Each row comes from the steps of one path. Every step used is in the known rows, and no mark comes twice. Write the path behind each row, first mark first.
In the rows, 128 means zero.
Known rows
Q, M, W, R, K: [ 81 169 128 125  84 123 180 178  54 112 155 112 130  99  99 100 122 101
 121  91 123 116 107  79 122 133]
M, W, R: [ 91 176 112 121  94 141 166 179  99 156 157 114 132 121  87 110  88  78
 144 126 143 128 118  88  92 104]
K, R, W, E: [ 90 144 125 123  87 121  97 118 120 136 177  87 116 103  81 157 135  94
 129 136 132 104 154  58  74  94]
R, W, M, Q: [107 123 130 108 100 132 117 181  83 149 146 110 147  96 108 122 103 126
 105 118 111 115 175  79  99 177]
K, E, Q, M, W: [119 168 121 123 133 128 169 154  76 135 139 115 123  92 123 145  83 101
 111  87 142 112 129 105  78 167]
Q, M, W, R: [101 175 120 115  90 154 164 177  82 130 157 124 118 109  78 107 100  73
 127 108 135 122 107  97  93 122]
E, K, R, W, M: [ 84 129 132  95  97 125  99 148  77 152 175 120 128  92 113 147 143 135
  89 144 125 143 170  69 107 160]
K, R, W, M, Q, E, F: [ 62 148 154 129 123  88 109 149 112 184 142  89 141  99  98 148 117 142
 112 101 136  89 215 100  69 185]
K, R, W, E, Q, M: [111 154 138 111  95 125  92 114  91  88 158 108 112  84  89 157 135 114
 127  98 127  91 148  87  91 162]
Q, E, K: [ 97 165 121 118 110  96 148 152  81 172 175  97 173  82  96 141 168 120
 140 142 174 118 181  93  79 124]
E, W, M: [ 83 136 102 131  85 142 175 163  89 137 132 104 104 116  99 143  88 136
 108 140 150 153 170  94  75 152]
E, Q, M: [131 162 119 113 104 141 146 144  73 118 141 111 140  91 108 132 121 124
 131 102 139 101 151  95  70 189]
Q, M, W: [106 165 106 116 103 144 171 172  71 156 164 120 127  91 102 117 109  87
 105 114 126 123 118  87  67 143]
M, Q, E, K, R, W: [ 83 155 146 115 125  82  79 144  78 171 189  95 168  83 105 158 159 116
 120 133 131 106 173  74 112 147]
E, Q, M, W, R: [107 180 127 110 100 140 153 173  75 112 143 133 123 105  92 116  90  90
 142  93 137 116 109 111 105 153]
W, M: [101 134 113 112  88 150 160 166 103 154 140 109 122 112 105 125 121 124
 107 130 142 132 173  81  64 146]
M, W, R, K, E: [ 85 166 131 142 115 117 195 162  89 145 142  78 132 118 114 134  92  97
 120  97 147 118 131  76 104 108]
Q, M, W, E: [109 159 113 122  85 129 155 153 103 121 162 105 111  93  76 120 128  78
 120 103 138 114 123  98  69 108]
Q, E, K, R: [ 79 172 131 122 129  89 118 134 102 178 182  80 159 105 101 156 186 112
 122 132 157 120 174  80  77 121]
K, E, Q, M, W, R: [116 177 134 120 117 142 163 162  87 115 134 117 116 113  98 134  76  85
 131  83 149 113 117 112  98 146]
W, M, Q, E, K: [101 152 139 113 119  83 131 176  86 160 155  97 175  87 101 127 169 139
 116 111 153 121 198 110 103 163]
K, R: [ 90 164 117 130 120 130 129 135 118 179 171  71 135 129 109 144 143 102
 115 130 134 119 154  57  54 123]

Which path is each row?
[ 88 138 144 114  98 112 128 178  86 153 141 116 144  84  92 146 125 119
 124 117 135  97 197  91  90 146]  R, W, M, Q, E
[111 135 125 120 112 126 138 185 105 154 136  89 153 118 109 108 121 127
 104 101 122 118 177  89  84 173]  W, M, Q
[ 78 165 115 156 115  94 167 164  91 154 142  75 145 108  84 156 106 117
 143 126 158 113 177 105  82 136]  M, Q, E, W
[103 135 125 145 128 121 165 169 103 142 119  68 127 128 108 147  81 134
  92  98 141 135 180 104  86 174]  K, E, W, M, Q
[ 96 122 119  99  73 156 135 162  78 150 149 131 117  88 103 140 101 124
 110 148 130 128 174  70  82 149]  R, W, M
[ 92 163 120 120 130 106 114 134 101 177 190  76 160 116 114 136 173 120
 110 134 140 135 153  71  84 142]  E, K, R
[ 94 131 140 113 114 122  93 167  94 153 155  98 138 108 113 134 120 125
  92 108 102 115 173  70 101 173]  K, R, W, M, Q
[136 159 129 123 124 144 160 134  87 125 132  93 131  96 115 155 107 115
 116  89 152  96 161  99  60 180]  K, E, Q, M
[ 67 144 112 135  85 124 177 162  89 137 126 111 101 107  85 161 105 132
 120 136 166 139 189 102  73 133]  Q, E, W, M
[ 79 157 150 118 135  77 101 157 102 166 166  84 157 108 107 143 189 131
 101 102 139 124 188  96 103 159]  W, M, Q, E, K, R
[ 57 171 137 157  94  81 172 171  70 112 137  73 145 113  85 131 120 128
 150  98 148 106 157  96 135 133]  M, Q, E, W, R, K
[113 138 118 108  83 105 111 131  86 135 186  99 159  74  84 132 149 118
 136 153 152 122 159  83 102 118]  R, W, E, K
[108 155 120 145 133 128 179 128 130 200 136  52 147 118 110 142  80 126
 114 119 171 101 193  92  17 159]  K, E, F
[ 98 153 103 158 119 135 192 136 101 156 138  63 118 125 102 173  71 114
 119 138 171 135 164  86  55 125]  K, E, W
[117 147 121 115  87 110 112 126  98 110 148 109 139  83  97 154 100 122
 165 128 150  96 163  87  92 139]  R, W, E, Q
[ 71 166 106 152  97 115 184 148  87 152 146  89 120 104  81 167 104 113
 148 148 175 125 174  96  64 112]  Q, E, W
[ 88 164 110 137 104  98 164 140 131 174 154  77 138 107  88 115  90 114
 136 114 154 109 160 108  44 132]  M, W, E, F
[ 98 161 105 129  93 114 156 153 119 145 162  95 127 106  84 123 114  84
 138 121 144 120 132  87  71  86]  M, W, E
